What can hang from each mark
toki: muti pema
pema: panu toki vonofo zupug
pabe: toki vonofo
muti: vonofo
zupug: muti
vonofo: muti pabe pema

In the rows, 128 means zero.
Known rows, with every way that one mark hangs from another
{muti {vonofo pabe {pema panu toki}}}: [167  86 158 149  98  95 131 151 130 122 109 138  84 118 151 173]
{pabe {toki muti}}: [198 170 186 123 114 132 118  99 113 102 109 129 172 123 152 114]
{zupug {muti {vonofo {pabe toki} pema}}}: [167 106 165 144  91  94 123 152 124 131 143 125 132 138 177 121]
{pema panu toki zupug}: [144  70 164 161 136 110 112 135 114  79 104 131 176  99 109 184]
{pabe toki {vonofo muti pema}}: [205 157 162 130  91 107 136 108  83 118 111 132  99 119 167 106]
{pema toki {vonofo muti} zupug}: [145  78 136 173 136 100 108 174 119  88 117 118 130 110 113 152]
{pabe {vonofo muti {pema panu toki zupug}}}: [176  79 153 154 106  87 128 142 104 101  98 134 118 115 134 112]
{toki muti {pema panu vonofo}}: [180 112 176 125 137  80 106 181 159  87 113 137 190 142 123  62]
{zupug {muti {vonofo pema}}}: [153  89 159 144  99 102 107 169 151 129 144 123 132 150 174 104]
{pema panu toki {vonofo pabe} {zupug muti}}: [121  44 145 180 131  72 122 173 124  81 129 128 185 109 113 184]
{vonofo {pema toki {zupug muti}}}: [169  77 168 166 125  86 111 147 122  99 107 125 141 123 119 149]
{vonofo pabe}: [135 152 151 134 111  92 141 111 106 145 125 132 110 118 152 134]
{toki muti pema}: [194 147 184 117 131  93 106 161 138 113 112 133 181 147 132  53]
{pabe vonofo}: [139 166 135 122 104 116 130 128 110 135 138 137 109 141 162 151]
{toki {muti {vonofo pabe}} {pema panu zupug}}: [192  74 190 125 118  65 114 206 141  93 113 137 196 143 130  59]
{zupug {muti {vonofo pabe {pema panu}}}}: [147  73 163 147  94  82 122 163 141 128 139 129 135 138 173 102]
{vonofo pabe pema}: [162 133 163 141 107  68 145 113 113 138 104 136  82 117 142 119]
{toki {muti {vonofo pabe {pema panu}}}}: [188  94 183 130  97  84 127 153 152 111  98 136 134 139 156  77]

Rows
[160 105 169 138 100 101 118 167 120 125 154 128 171 137 174 114] | {zupug {muti {vonofo {pabe {toki {pema panu}}}}}}
[214 146 185 114 113  98 123 148  97  83 117 142 202 136 135 114] | {pabe {toki muti {pema panu zupug}} vonofo}
[142  32 163 168 121 110 101 175 130  82 128 125 197 119 133 170] | {pema panu toki {zupug {muti vonofo}}}
[171 125 169 124  99 104 123 155 144 125 116 132 138 146 162  91] | {toki {muti {vonofo pabe}}}
[157  92 157 155 132 114 111 148 155  76  99 135 172 119 120 163] | {pema panu {toki muti} vonofo}
[188 112 176 128  97  86 127 153 149 121 103 134 121 145 157  84] | {toki {muti {vonofo pabe pema}}}
[157  85 170 155 111  46 138 142 113 122 115 127 132 123 135  98] | {vonofo pabe {pema {zupug muti}}}
[118 110 142 144 119  81 137 137 138 110 128 137 122 113 141 143] | {pema panu {vonofo pabe}}
[173 150 159 123  99 109 126 155 108 136 143 133 106 130 167 157] | {muti {vonofo {pabe {toki pema}}}}
[172  50 177 155 119  97 116 164 130  76  95 134 188 116 119 152] | {pema panu {toki {muti {vonofo pabe}}} zupug}
[220 161 189 114 113 123 107 154 120 105 124 132 168 140 154 108] | {pabe {toki {muti vonofo} pema}}
[138  81 139 170 122  94 131 139 118 103 108 130 125  94 131 146] | {pema panu toki {vonofo muti pabe}}
[140 127 153 141 116  93 138 120 119 101 127 136 128 104 144 161] | {pema panu {vonofo {pabe toki}}}
[161  85 154 152 107  87 125 145 114 100 115 139 142 130 133 161] | {pabe {vonofo {pema panu toki {zupug muti}}}}
[134 101 134 165 141 104 109 165 128  87 125 125 134 118 104 216] | {pema toki vonofo zupug}
[205 149 184 126 132  96 109 160 119  81 119 129 187 131 122 109] | {pabe {toki muti {pema vonofo zupug}}}
[192 109 178 126 103 102 112 159 163 111 104 131 129 150 157  79] | {toki {muti {vonofo pema}}}
[166  46 177 169 125  82 112 143 128  85  98 129 164 112 117 141] | {vonofo {pema panu toki {zupug muti}}}
[131 105 149 142  97 101 119 165 133 142 158 124 140 145 181 117] | {zupug {muti {vonofo pabe}}}
[175  78 170 158 107  46 142 138  98 123  93 123  95 105 135  38] | {vonofo muti pabe {pema zupug}}
[160 105 171 143 108  63 147 108 120 123  95 139 107 106 140 109] | {vonofo pabe {pema panu}}
